What can hang from each mark
telirum: pata perif
mitef: suzeg
perif: dapir nafa
pata: dapir telirum
fopi: pata poka
suzeg: poka
dapir: mitef perif poka
poka: dapir suzeg
nafa: perif

Known rows, with every way that one mark hangs from another
[mitef [suzeg [poka [dapir [perif nafa]]]]]: [ 21.1 -17.4 -16.3  -8.2  -9.8 -10.1  -1.3   1.5 -22.6  -2.0 -13.2   4.1
   6.4  -6.7 -20.2  18.9  28.6   5.2  14.4  16.0   6.2  22.5   1.6  33.9
  20.0]
[telirum pata [perif [dapir [mitef suzeg] poka] nafa]]: [ 31.9 -15.2 -16.5  -7.3 -15.1 -23.3  12.2   0.2  -9.7   6.8  -3.1  13.7
   9.6 -24.9 -37.4  21.8  18.4   7.4  10.0  16.2   9.2  51.4 -12.0  12.3
  -5.7]
[dapir [perif nafa] [poka suzeg]]: [ 29.4  -7.9 -25.6  -3.7  -8.7   0.0   1.7  -5.6 -15.5   5.2 -12.1  11.5
   4.3  -5.6 -28.8  11.9   9.8   7.5   7.5  13.2   1.2  -2.8 -17.0  43.1
   0.9]
[mitef [suzeg [poka [dapir perif]]]]: [ 15.6 -14.5 -16.5  -9.3 -14.0  -5.8  -4.6   4.2 -22.9  -1.6 -14.6   3.8
   8.3  -9.5 -20.8  18.0  29.3   5.5  17.4  13.6  -1.3  32.6   3.9  33.9
  26.3]
[dapir mitef perif poka]: [ 25.6 -10.3 -20.9  -7.5 -14.0 -10.1  -5.0   0.1 -13.1   6.7   3.1  21.4
   7.2 -37.5 -38.5  13.0  14.6   3.2   7.2   7.1  -6.7  26.5 -13.5  51.1
  -2.1]
[perif dapir nafa]: [ 17.9 -18.6 -10.7  -7.8  -8.1 -22.2   5.3 -17.3 -16.4   3.1  -4.4   6.2
   6.1 -14.8 -18.5  12.7   8.2   4.9  15.1   5.1  21.8  23.2  -6.6  13.2
 -18.5]
[poka [dapir perif] suzeg]: [ 18.6 -10.3 -26.3  -8.5 -13.7  -6.6  -5.1   1.6 -18.7  -1.0 -31.0  13.9
   6.6   2.3 -19.6  10.1  15.5  10.2  12.2  13.3   6.3  37.1  -0.5  38.4
  12.2]
[fopi pata]: [  6.5 -14.4 -14.0  -9.9 -12.2 -10.1  -3.4 -14.9 -18.0   1.7   4.7  12.9
  12.6   0.8 -21.0   9.0   6.7  14.9  23.7  10.9   0.3   8.7  10.9  17.3
  -4.9]
[nafa [perif [dapir mitef]]]: [ 22.9 -16.9 -13.9  -9.8 -17.1 -28.2  -5.7  -8.3 -19.2   6.5  -6.3  16.1
  10.7 -37.7 -26.3  15.2  -1.3   2.9   7.2   5.1   8.6  45.7  -2.1   8.8
 -17.7]
[fopi [pata [dapir [perif nafa] poka] telirum]]: [  5.7 -15.5  -8.7 -10.3  -7.1   2.5 -10.0  -5.5 -21.1   3.5  15.0  23.3
  10.0  -1.5 -25.5  11.0   4.1  13.9  25.6  21.5  16.8  37.3  -1.9  30.8
 -10.8]
[dapir mitef [perif nafa] [poka suzeg]]: [ 39.9  -9.3 -24.3  -5.4  -8.7  -9.0  -0.9  -3.7 -13.4   7.0 -10.1  21.1
   3.5 -17.5 -36.2  14.9  10.8   3.2   2.1  15.3   0.6  12.5 -14.1  53.4
  -2.3]
[pata dapir]: [  7.6 -13.8  -4.2  -9.4 -11.2  -6.8  -2.8 -11.7 -17.2  -1.3  -4.5  14.4
   9.5 -17.0 -19.3  10.3   5.6  14.3  21.9  10.4  12.2  24.4  -1.3  14.6
 -13.9]
[dapir mitef perif [poka suzeg]]: [ 33.6  -5.6 -25.4  -6.7 -14.3  -2.9  -4.6  -1.1 -13.6   7.6 -11.1  20.6
   5.8 -21.6 -37.1  13.5  11.2   3.4   5.9  12.4  -8.6  26.7 -11.9  53.8
   5.2]
[poka dapir]: [  7.1 -15.5 -16.5 -10.1 -11.7 -18.3  -2.5  -9.8 -16.6  -4.0 -15.2  12.3
   7.6  -9.0 -17.6   9.6  19.8   8.0  18.2   7.5   7.7  32.6  -2.1  14.1
   2.4]
[mitef [suzeg [poka dapir]]]: [ 13.9 -14.2 -12.3  -9.9 -12.6  -9.0  -2.1  -5.5 -22.0  -3.4 -14.5   2.8
   7.4  -4.5 -18.2  17.7  30.1   3.9  21.9  12.9  -1.8  28.1   4.0  16.5
  25.8]
[fopi poka]: [ 11.1  -7.6 -16.4  -6.1 -12.8  -8.5  -0.6 -15.5 -16.7   1.4  -1.0   8.0
   8.4  -6.7 -25.1   9.0  11.2   8.4  22.1   5.8  -6.8   5.8  11.8  15.4
  -4.7]
[nafa [perif dapir]]: [ 13.9 -15.7 -15.0  -8.4 -16.8 -21.2  -3.9 -10.3 -21.1   5.1  -8.3   7.4
  11.3 -28.0 -20.5  12.9  -2.2   6.7  10.9   3.3   9.5  34.2  -4.8   0.4
 -15.6]
[fopi [pata dapir [telirum [perif nafa]]]]: [  4.4 -20.6  -4.6 -10.6  -9.7  -7.9  -9.0  -4.7 -18.8  -1.3   9.7  20.9
  11.6   0.0 -18.4  11.8  -5.4  19.5  21.2  24.0  22.2  39.4   9.7  -0.2
 -21.9]
[suzeg [poka [dapir mitef perif]]]: [ 17.4 -18.9 -16.7  -9.8 -13.9 -17.7  -8.1  -1.5 -18.4   2.3 -12.5  14.9
   7.9 -19.9 -26.4  12.2  32.7   1.1   9.0  10.9  -0.7  44.7  10.5  41.2
   5.2]
[fopi [pata [telirum [perif nafa]]] [poka dapir suzeg]]: [ 11.0 -10.2 -22.4  -8.9 -10.8  -8.1  -8.8  -5.1 -20.3   0.1 -12.4  17.4
   8.6  32.0 -21.2  11.1   9.6  11.6  22.0  23.7   7.3  43.5  24.3   1.8
   0.4]
[mitef [suzeg poka]]: [ 17.4 -13.6  -9.3  -8.3 -13.4  -3.0  -0.1  -9.3 -20.6  -1.5  -4.5  -0.3
   7.9 -10.4 -19.3  18.0  18.2   6.1  19.8  13.0  -6.5   6.9   3.7  18.6
  18.0]
[telirum [perif nafa]]: [ 20.3 -19.1 -16.7  -4.9 -11.7 -19.3   2.6  -4.5 -12.1  -1.5  -5.3   9.0
   7.8 -18.8 -22.2  12.1   0.4  13.7   3.5  12.2   9.7   0.3  -4.9   2.8
 -21.5]
[pata [dapir mitef] telirum]: [ 11.6 -18.5   1.5 -13.4 -10.5  -8.3 -10.1  -9.3 -16.3  -2.8   6.8  27.2
   6.6 -26.8 -21.3  13.3  -2.8   8.6  20.3  20.5  17.3  57.7   1.3  19.3
 -14.9]

Rows
[ 27.4 -14.8  -8.6  -9.9 -13.3 -12.3  -1.9  -7.5 -18.2   0.6  -1.8  10.9
   7.1 -22.7 -26.7  20.1  17.5   2.1  14.0  14.5  -6.7  21.9   5.8  29.0
  12.5] => [dapir [mitef [suzeg poka]]]
[ 25.4 -11.5 -20.1 -10.9 -12.2 -17.9  -3.9  -8.6 -15.5  -1.6 -28.9  21.3
   5.1  -2.2 -22.0  12.8  17.5   4.0  11.8  14.9   5.0  44.4   2.3  26.6
   8.4] => [poka [dapir mitef] suzeg]
[ 24.4 -14.9  -7.3 -11.3 -15.2 -17.4  -1.1  -8.5 -19.3   5.4  -4.9   7.4
   7.4 -25.7 -26.1  20.7  20.6  -2.3  17.3   7.4   4.0  52.7   3.3  25.3
   6.9] => [perif [dapir [mitef [suzeg poka]]]]
[ 28.0  -6.0 -17.7  -8.8 -14.2 -13.5  -0.4 -14.7 -14.2   9.6 -13.9  14.7
   5.3 -17.8 -31.8  14.7  15.4  -3.2  14.7   4.4   2.0  49.4 -12.4  26.4
  -1.1] => [perif [dapir mitef [poka suzeg]]]
[ 18.5 -21.3 -15.6  -6.3 -14.9 -23.6  13.0  -6.4  -9.9   3.2  -6.3   7.6
  11.4 -14.3 -24.9  13.1  10.4  15.2  10.6  14.2  17.2  37.0  -0.3   1.0
 -22.6] => [telirum pata [perif dapir nafa]]
[ 31.1  -5.4 -19.4  -7.5 -12.3  -7.9  -1.0 -14.6 -12.4   5.0 -11.5  19.0
   4.8 -15.1 -32.8  13.6  12.2   1.3  11.2  11.0  -9.2  19.4 -12.0  30.3
   4.0] => [dapir mitef [poka suzeg]]
[ 34.4 -10.3 -16.1  -7.4  -7.9 -19.1   4.0 -17.5 -14.2   9.2 -12.0  15.6
   2.6 -13.3 -30.5  16.3  15.0  -3.6  10.6   7.9  12.3  33.9 -15.3  26.5
  -9.2] => [perif [dapir mitef [poka suzeg]] nafa]
[ 22.9  -4.9 -22.0  -8.8 -12.7 -15.4  -4.1 -10.5 -17.3   1.8 -24.6  18.5
   5.4   6.7 -27.4  11.9  21.4   2.6  18.5  11.6  -3.9  39.7  15.6  24.6
   7.5] => [fopi [poka [dapir mitef] suzeg]]
[ 27.0 -15.9 -11.1  -9.9 -17.7 -21.7  -5.8  -5.2 -23.6   6.9  -7.1   8.7
  10.5 -32.4 -25.9  21.3   9.1  -0.9   8.9   9.3   2.0  46.2   2.9  10.4
   0.0] => [nafa [perif [dapir [mitef [suzeg poka]]]]]
[ 27.0 -19.7  -9.7  -9.5  -8.3 -30.0   3.0 -15.3 -14.5   5.1  -2.1  15.1
   5.2 -26.1 -25.2  15.5   9.5   0.8  10.2   7.0  21.4  36.6  -3.8  23.3
 -20.7] => [perif [dapir mitef] nafa]
[ 23.6 -10.4 -10.9  -9.6 -14.2  -2.2   3.9   4.2 -14.2   4.2   1.0  23.0
  11.3 -25.5 -37.9  18.4  19.3  14.5  21.4  21.0   2.3  49.1  -7.0  45.6
   7.3] => [telirum [pata [dapir [mitef suzeg] perif poka]]]
[ 14.2 -21.0 -17.2  -7.2  -9.1 -15.2  -2.8  -5.5 -20.4   0.2 -13.3   7.1
   7.0  -6.9 -19.8  10.8  31.4   4.5  10.0  12.3   7.5  21.6   6.2  32.3
   1.6] => [suzeg [poka [dapir [perif nafa]]]]
[ 38.1 -11.0 -19.8  -7.2  -8.9 -11.0  -0.3   4.7 -15.6   4.9   3.6  19.0
   4.4 -32.1 -38.6  21.7  13.8   3.1   6.6  14.7   1.5  15.6 -19.1  53.5
   8.2] => [dapir [mitef suzeg] [perif nafa] poka]
[ 22.3 -22.2 -16.3  -8.7  -9.4 -22.4  -4.6  -3.4 -18.4   1.7 -11.3  15.0
   6.0 -16.7 -25.4  13.3  32.1   0.8   5.8  14.0   6.7  33.7   8.6  41.3
  -0.4] => [suzeg [poka [dapir mitef [perif nafa]]]]
[  7.1 -14.2 -13.5  -9.1 -16.5  -8.2  -6.1  -4.0 -14.0   2.1   3.5  10.1
   7.5 -25.7 -23.9  12.5   2.7   3.8  15.1   8.7   8.0  60.4 -13.8  -2.1
 -10.2] => [pata [telirum [perif [dapir poka]]]]
[ 26.1  -9.6 -15.4  -8.6  -8.3  -4.9  -6.7  -5.0 -18.9   9.2  -2.2  27.8
   9.6   0.9 -33.6  13.9  10.5  12.5  17.2  19.8   9.4  29.8   1.3  46.1
  -8.1] => [fopi [pata [dapir mitef [perif nafa] [poka suzeg]]]]
[ 31.7 -18.7  -7.1  -9.5  -9.2 -23.7   3.1 -11.4 -19.2   5.2  -3.4   7.8
   5.1 -21.7 -25.0  22.3  19.3  -2.9  13.1  10.9  14.5  36.5   0.7  25.1
  -1.6] => [perif [dapir [mitef [suzeg poka]]] nafa]
[ 21.6 -12.8 -21.7  -4.4  -8.2  -7.1   1.1  -5.4 -14.9   4.3   1.8  12.1
   5.7 -21.3 -30.5  11.5  13.2   7.2   9.0   9.0   3.2  -1.8 -18.6  39.7
  -6.7] => [dapir [perif nafa] poka]
[ 25.2 -20.2 -19.9  -9.8  -8.5 -27.0  -3.9   2.5 -15.9  -0.2 -12.1  23.1
   5.6 -22.1 -27.4  13.6  19.6   5.5   5.1  13.1  15.7  39.6  -1.3  44.8
  -5.2] => [poka [dapir mitef [perif nafa]]]
[ 30.5  -7.9 -26.3  -6.9  -9.7 -15.8  -3.8  -1.7 -18.0   3.8 -23.5  20.7
   4.3   4.5 -30.2  13.2  20.2   4.3  10.4  15.3   3.8  32.9  13.5  44.2
   3.1] => [fopi [poka [dapir mitef [perif nafa]] suzeg]]
[  8.1 -21.2 -13.2  -9.7 -10.8 -11.1  -6.4  -6.4 -16.8  -1.7  11.6  16.2
  10.8   0.1 -18.9  11.1  -5.5  16.3  16.3  21.6  11.9  22.3   8.9   2.0
 -15.5] => [fopi [pata [telirum [perif nafa]]]]
[ 18.6 -13.3 -11.2  -7.7 -17.4 -13.2   4.3  -1.0  -8.2   4.5  -2.6  23.3
  13.1 -27.1 -37.1  13.8  15.5  15.7  13.2  18.4   1.9  50.8  -4.5  11.2
 -15.8] => [telirum [pata [dapir mitef poka]] perif]
[ 32.3 -19.8 -17.1  -7.5  -9.1 -20.7  -1.5  -0.9 -14.1   2.7   1.5  21.3
   5.9 -31.5 -29.9  14.1   5.0   8.0   2.4  14.3  10.4  14.4  -1.7  50.3
 -15.4] => [dapir mitef [perif nafa]]
[ 16.0 -16.4 -11.6  -4.9 -11.8 -12.0  10.1  -5.4  -9.7   2.2  -3.3  15.9
  11.5 -13.3 -30.7  12.5  14.1  19.1  13.5  20.2  11.6  24.2  -9.5   2.0
 -20.6] => [telirum [pata [dapir poka]] [perif nafa]]
